In the rows, 128 means zero.
Known rows, with every step that occurs:
surudu > mana > vusit > mavo > govivik > nelut > zufip: [ 99 101 155 119 157 131  75 140  81 127 161 118 110  95 121  93 169 126
  96  62 196 110 143  73 129 149 187 137 141 172 108]
vusit > mavo > zufip: [ 88 126 120 109 118 122 100 160 100 117 167 109 110 124  97 117 127 121
  99 101 173 124 134  91 156 135 155 115 125 165  72]
fita > negi: [ 90 125 117 142 131 104 107 126 114  98 162 115 112 131 108 113 143 127
  97 113 167 129 145 113 172 135 153 113 127 144 102]
vazam > fita > negi > surudu > mavo: [ 78 115 111 154 137  80  67 114 131 111 154 120  96 133 101 108 127 143
  88  96 199 109 137 119 167 159 161 118 133 146  83]
zufip > logu > govivik > nelut: [ 86  86 141 121 147 123  92 154 104 112 179 111  71 104 130 138 156 108
  87  79 186 142 134 105 164 127 163 129 119 148 114]
mana > surudu > mavo > zufip > logu: [ 75 101 141 114 141 118  71 175 103 120 170 119  77 127 102 102 120 154
  98  91 213 105 127  95 150 138 142 123 128 173  99]
nelut > zufip: [ 96 103 130 116 125 125  88 124  93 110 179 123  93 132 112 115 150 125
 113 111 172 117 132  83 173 127 158 125 130 143 105]
vazam > fita > nelut > govivik > logu: [ 93  82 143 114 155 110 124 117 104 133 191 123  59 125 148 115 155 122
 100  80 186 145 136 107 191 115 165 106 154 130 122]
mana > vusit > mavo > govivik > nelut > zufip > logu: [ 94  88 180 117 157 144  89 159  88 118 181 121  95  92 153 114 175 117
  94  72 188 114 118  67 146 131 150 134 147 169 105]
negi > vusit > mana > surudu > mavo > zufip > nelut: [ 93 104 133 121 139 132  66 148 125 127 144  90 112 117  95  83  91 137
  82  88 224 129 140  78 139 155 175 117 104 179  79]
logu > govivik > mavo > zufip: [ 64 102 109 131 126 128  91 153  91 135 153 102  81  97  93 125 119 112
 133  97 182 139 140 114 157 132 172 119 113 157  97]
vusit > mavo: [ 95 127 124 115 122 114 106 140 113 111 149 122 109 120  98 125 142 119
  91  91 163 131 133  94 154 131 154 115 133 161  79]
fita > negi > vusit > mavo > govivik > logu: [ 82 119 156 150 151 110 124 139 112 108 139 100  99 115 130 109 160 119
 104 107 172 128 163 107 161 139 152 100 139 188  87]
vusit > mana > surudu: [ 94 128 137 107 132 118  85 137 115 105 128 123 107 122  85 124 134 127
  75 100 200 133 132 101 143 139 131 108 123 147  90]
surudu > mavo > govivik: [ 84 110 120 124 146 127  91 142 103 120 152 115  72 109  97  99 140 141
  99  78 167 104 156  99 159 134 156 138 142 165  91]
mana > vusit > mavo > zufip: [ 76 128 135 115 120 135 101 151 118 118 166 105 132 119 104 109 126 127
  90  86 177 133 129  94 143 140 150 105 125 157  85]
vazam > fita > negi > vusit > mavo > zufip: [ 79 113 134 158 122  94 101 123 119 117 169  98 132 133 113  96 119 127
 105 114 173 141 127 104 158 154 162  92 123 166  76]
govivik > mavo > zufip > logu: [ 75  89 138 130 130 121  93 168  86 110 182 123  81 117 120 122 131 121
 120  99 184 130 126  86 172 119 151 104 115 173  93]
govivik > mavo > zufip: [ 79 104 113 130 123 120  95 144  89 113 163 115  93 113 100 118 116 123
 128 103 181 126 131  96 168 131 160 111 113 164  93]
mana > surudu > mavo > zufip > logu > govivik > nelut: [ 75  86 140 118 151 124  61 182  99 137 166 105  60  96 108 113 122 138
 100  74 229 116 133 105 139 148 169 143 120 169 111]
fita > negi > vusit > mana > surudu > mavo: [ 88 125 148 148 140  96  78 123 136  95 116 109 128 112  88  82 116 137
  87  94 198 124 148 101 135 150 154 110 122 174  81]
vazam > fita > negi > surudu > mavo > zufip > logu > govivik: [ 50  98 129 153 150  93  56 163 117 134 182 103  72 121 114 111 130 131
  95 100 216 122 130 123 160 148 163 123 131 149  83]
surudu > mavo: [ 86 113 114 121 127 112  88 131 113 109 160 120  94 125  93 101 126 141
  97  79 168 113 149  97 161 132 167 125 132 156  95]
vazam > fita > negi: [ 86 112 119 153 125  91  98 107 113 113 168 123 111 138 111 116 141 138
  95 109 171 135 130 118 173 150 154 100 133 129 107]
negi > fita > nelut > zufip > logu > govivik: [ 93  70 146 129 163 116 103 146 100 130 184 109  66 106 140 105 164  94
 127  83 177 141 110 104 172 132 176 134 136 141  88]
mavo > zufip > nelut > govivik > logu: [ 97  91 126 103 153 153 108 150  97 137 205  94  65 120 146 117 135 126
 101  95 211 133 148  93 201 124 172 119 134 144 120]
mana > surudu > mavo: [ 89 116 120 117 133 111  80 137 121 117 133 122  84 121  82 104 120 156
  95  84 199 106 140 106 147 146 149 128 132 163 102]
nelut > zufip > mavo: [ 96 106 134 121 134 114  81 137  94 126 175 117 109 122 113 113 133 128
 133  89 177 112 135  78 174 116 148 124 129 154  99]
vusit > mana > surudu > mavo: [ 85 124 136 112 133 113  71 143 115 111 124 126 101 114  75 106 121 138
  79  77 203 118 142  94 132 142 151 122 133 158  82]
mana > vusit > negi > surudu > mavo: [ 74 133 133 126 128 109  84 139 160  91 147 124 119 106 108  91 129 140
  68  82 190 118 133 123 148 146 146 118 125 157  65]
vusit > mavo > zufip > nelut > govivik > logu: [ 97 104 131 100 149 149 111 165  97 147 190  95  76 111 140 115 136 119
 100  93 206 133 142  88 184 122 178 116 144 158  97]
fita > vazam: [ 98 117 112 132 131 106 110 118 101  92 157 131  92 150 111 119 127 125
  93  96 180 122 146 103 159 137 151 122 119 144 102]
mavo > govivik > logu: [ 80 106 138 115 152 132 115 147  91 116 158 116  62 126 125 128 165 130
  94  99 183 118 165 105 176 130 139 111 140 158 111]

Rows:
[ 64 123 153 124 153 124  95 158 140 107 143 119  84  99 131  99 151 140
  72  80 207 102 157 128 153 148 138 113 141 170  76]
mana > vusit > negi > surudu > mavo > govivik > logu
[103  95 127 105 156 144 114 134 110 130 189 105  61 117 147 121 149 126
  92  89 198 136 150  96 199 119 169 116 140 136 128]
zufip > nelut > govivik > logu
[ 93  92 128 103 159 146  83 162 101 154 173  98  52 109 123  99 116 154
 104  83 242 111 147  96 176 139 173 131 141 161 125]
mana > surudu > mavo > zufip > nelut > govivik > logu
[ 82 131 136 132 128 109 102 136 131  92 164 127 134 119 109  88 146 139
  71  76 172 142 144 119 140 145 164  95 122 148  97]
surudu > mana > vusit > negi
[ 74  86 151 115 140 131  85 155  92 125 188 117  64 119 125 128 165 109
 112 101 176 136 127  90 165 117 160 126 134 147 116]
nelut > zufip > logu > govivik
[ 81 139 128 110 146 108  75 134 138  99 136 114 122 123  93 110 144 130
  60  74 199 123 146 101 133 149 160 108 122 161  75]
negi > surudu > mana > vusit > mavo
[ 63 118 154 122 135 117  78 180 144  94 186 120 110 111 130  90 124 138
  74  87 203 116 120 108 150 140 138 111 121 167  60]
mana > vusit > negi > surudu > mavo > zufip > logu
[ 89  84 156 121 172 115 106 160  71 144 172 117  74 108 145 106 158 118
 139  85 196 110 152  83 177 110 159 130 140 172 103]
fita > nelut > zufip > mavo > govivik > logu
[104 103 124 140 152 107 126 142 107 114 175 114  91  73 138  78 118 102
 144  82 175 136  98 123 184 132 175 124 136 156  59]
vusit > negi > fita > nelut > govivik > mavo > zufip
[ 81 111 155 164 156  98  71 117 123 122 118 113 104 107  98  84 125 145
  90  89 200 119 144 108 133 164 147 111 139 168  85]
vazam > fita > negi > vusit > mana > surudu > mavo > govivik
[ 94  89 154 142 176 108  55 157  92 106 177 121  63 102 148 103 163 128
 105 102 217  80 132  81 169 140 164 161 137 180  90]
fita > negi > surudu > mavo > govivik > nelut > zufip > logu
[ 79  86 137 119 144 132  87 171  92 123 197 101  76 108 128 130 140 110
  96  92 199 140 131 101 168 132 166 129 111 154 107]
mavo > zufip > logu > govivik > nelut
[ 88 137 118 121 128 102  94 140 144  81 150 125 103 122 111 121 139 122
  77 116 188 124 125 122 170 135 134 115 114 151  60]
vusit > negi > surudu
[ 70 119 155 118 163 129 106 153  98 126 146 117  96 111 115 104 171 134
  77  64 187 125 172 100 136 145 165  99 147 169 105]
surudu > mana > vusit > mavo > govivik > logu
[ 94 117 148 122 124 119 100 117 128  84 152 107 128 127 104 112 129 109
  78  97 163 147 147  85 155 129 148  97 112 155  75]
negi > vusit > mana
[ 93 124 148 149 129 101 104 114 130  79 148 109 139 126 108 105 133 110
  82 110 166 148 150  97 160 132 156  97 113 159  78]
fita > negi > vusit > mana
[ 83 149 129 135 147  90  77 132 143  97 135 115 138 119  99 100 147 129
  68  86 200 126 148 111 134 157 168 107 123 160  80]
fita > negi > surudu > mana > vusit > mavo
[ 80 136 132 120 130 117  97 136 161  82 153 122 124 115 116 112 140 126
  64  99 192 131 123 126 159 141 127 104 115 147  69]
mana > vusit > negi > surudu
[ 89 105 120 125 170 126  82 152 119 132 187  92  65 112 141  98 125 133
  99 101 237 107 157 105 196 136 185 135 137 159  97]
fita > negi > surudu > mavo > zufip > nelut > govivik > logu
[ 90 138 119 121 138  87  82 142 135  85 154 126 106 127 101 105 145 126
  74 103 196 123 143 121 157 145 158 113 111 159  65]
vusit > negi > surudu > mana
[108  90 133 115 130 123  82 122  89 107 184 120  97 121 128 120 150 121
 110 100 186 113 131  78 172 135 171 139 122 149 113]
govivik > nelut > zufip
[104  88 165 114 156 128  83 169  70 118 182 127  71  98 147 121 175 113
 107  88 184 107 118  63 158 125 156 145 144 180  93]
vusit > mavo > govivik > nelut > zufip > logu
[ 65 100 134 147 142  85  60 157 117 115 192 119  86 138 123 104 124 144
  90 105 212 111 126 105 172 150 152 113 130 159  80]
vazam > fita > negi > surudu > mavo > zufip > logu
[ 66  98 136 115 136 132  93 174 101 125 192 104  73 121 114 128 142 114
  99  99 181 141 135 104 163 120 151 117 118 152 100]
mavo > zufip > logu > govivik
[ 79 115 146 121 131 120  70 142 122 106 138 102 115 119  82  88  97 138
  90  95 208 120 144  87 133 148 153 111 113 180  72]
negi > vusit > mana > surudu > mavo > zufip
[ 69  73 150 134 140 125  80 154  79 132 168 123  59  98 122 130 158 107
 141  94 176 137 122  91 163 110 170 124 131 160 114]
nelut > zufip > logu > govivik > mavo
[ 80 108 143 122 163 122 106 160  89 130 156 112  78 114 125 125 151 133
 114  79 189 112 166 103 177 119 133 110 137 165 102]
zufip > mavo > govivik > logu
[ 86  94 173 142 178 115 119 155 106 138 169 114 111  81 168  77 160 117
 137  63 192 118 124 116 169 142 150 110 148 161  77]
mana > vusit > negi > fita > nelut > zufip > mavo > govivik > logu
[119 115 130 127 154 107 135 127 134 102 175 117  92  90 141  83 142 107
 106  77 160 140 106 129 188 132 164 125 148 141  66]
vusit > negi > fita > nelut > govivik
[ 87 114 150 157 127  90  95 101 128  97 156 113 137 135 114 106 131 118
  83 107 167 156 138 103 159 145 153  84 120 141  86]
vazam > fita > negi > vusit > mana
[ 93  90 133 128 146 117  69 143  87 143 170 104  96  93 119 124 138 112
 135  74 195 123 140  93 164 123 175 147 123 151 113]
logu > govivik > nelut > zufip > mavo
[101  72 162 119 158 135  81 153  72 111 195 125  62 112 151 122 173 119
 107  95 190 106 126  69 176 126 151 144 136 166 114]
mavo > govivik > nelut > zufip > logu
[ 76  90  96 134 138 141  87 156  94 155 157  90  73  92 103 120 116 109
 125  93 198 145 136 109 164 139 195 125 105 154 101]
logu > govivik > mavo > zufip > nelut
[ 98  78 152 131 184 112 109 148  78 147 168 109  73 102 150  97 160 113
 153  73 195 104 136  94 186 135 159 128 145 165  84]
negi > fita > nelut > zufip > mavo > govivik > logu
[109  91 118 132 158 119 113 128  98 125 177 106  75  86 128  89 118 105
 144  74 181 131 109 105 190 129 177 129 135 156  80]
negi > fita > nelut > govivik > mavo > zufip
[ 89 107 145 101 150 162 110 156 114 146 190  92  96 103 147 106 136 125
  86  75 205 138 142  90 173 127 173 105 145 149 109]
mana > vusit > mavo > zufip > nelut > govivik > logu
[ 93 104 103 141 159 113  62 129 127 144 191  96  77 115 127  94 111 142
  95  96 226 114 128 108 190 150 183 136 140 141  91]
vazam > fita > negi > surudu > mavo > zufip > nelut > govivik
[ 86 115 154 155 136  90  83 106 134 105 130 112 129 130 101 105 123 134
  81 110 198 148 130 114 144 159 138  87 120 149  93]
vazam > fita > negi > vusit > mana > surudu
[ 68 136 128 141 143  89  66 136 125 121 162 108 138 131 101  96 132 138
  73  93 217 129 135 117 139 171 168  94 124 152  78]
vazam > fita > negi > surudu > mana > vusit > mavo > zufip
[ 88 112 138 163 125  86 104 107 132 109 151 109 131 129 113 105 132 127
  96 102 157 144 130 108 157 151 159  91 131 161  83]
vazam > fita > negi > vusit > mavo
[101 125 122 138 128 101 118 129 131  95 161 123 112 115 118 100 140 121
 100  93 162 129 115 131 174 157 148 106 129 143  61]
vusit > negi > fita
[ 81  92 154 122 161 125  92 156  70 140 170 116  75 114 133 117 162 129
 140  92 194 102 158  83 181 117 141 117 146 168 110]
nelut > zufip > mavo > govivik > logu
[ 59  93 134 122 136 127  80 181  99 133 186 103  67 114 107 108 130 126
 103  81 183 130 143 100 153 127 168 129 128 162  94]
surudu > mavo > zufip > logu > govivik
[104  75 157 113 139 121  79 142  84 101 203 128  84 123 148 122 161 120
 104  97 189 118 121  67 176 126 160 134 126 156 117]
govivik > nelut > zufip > logu
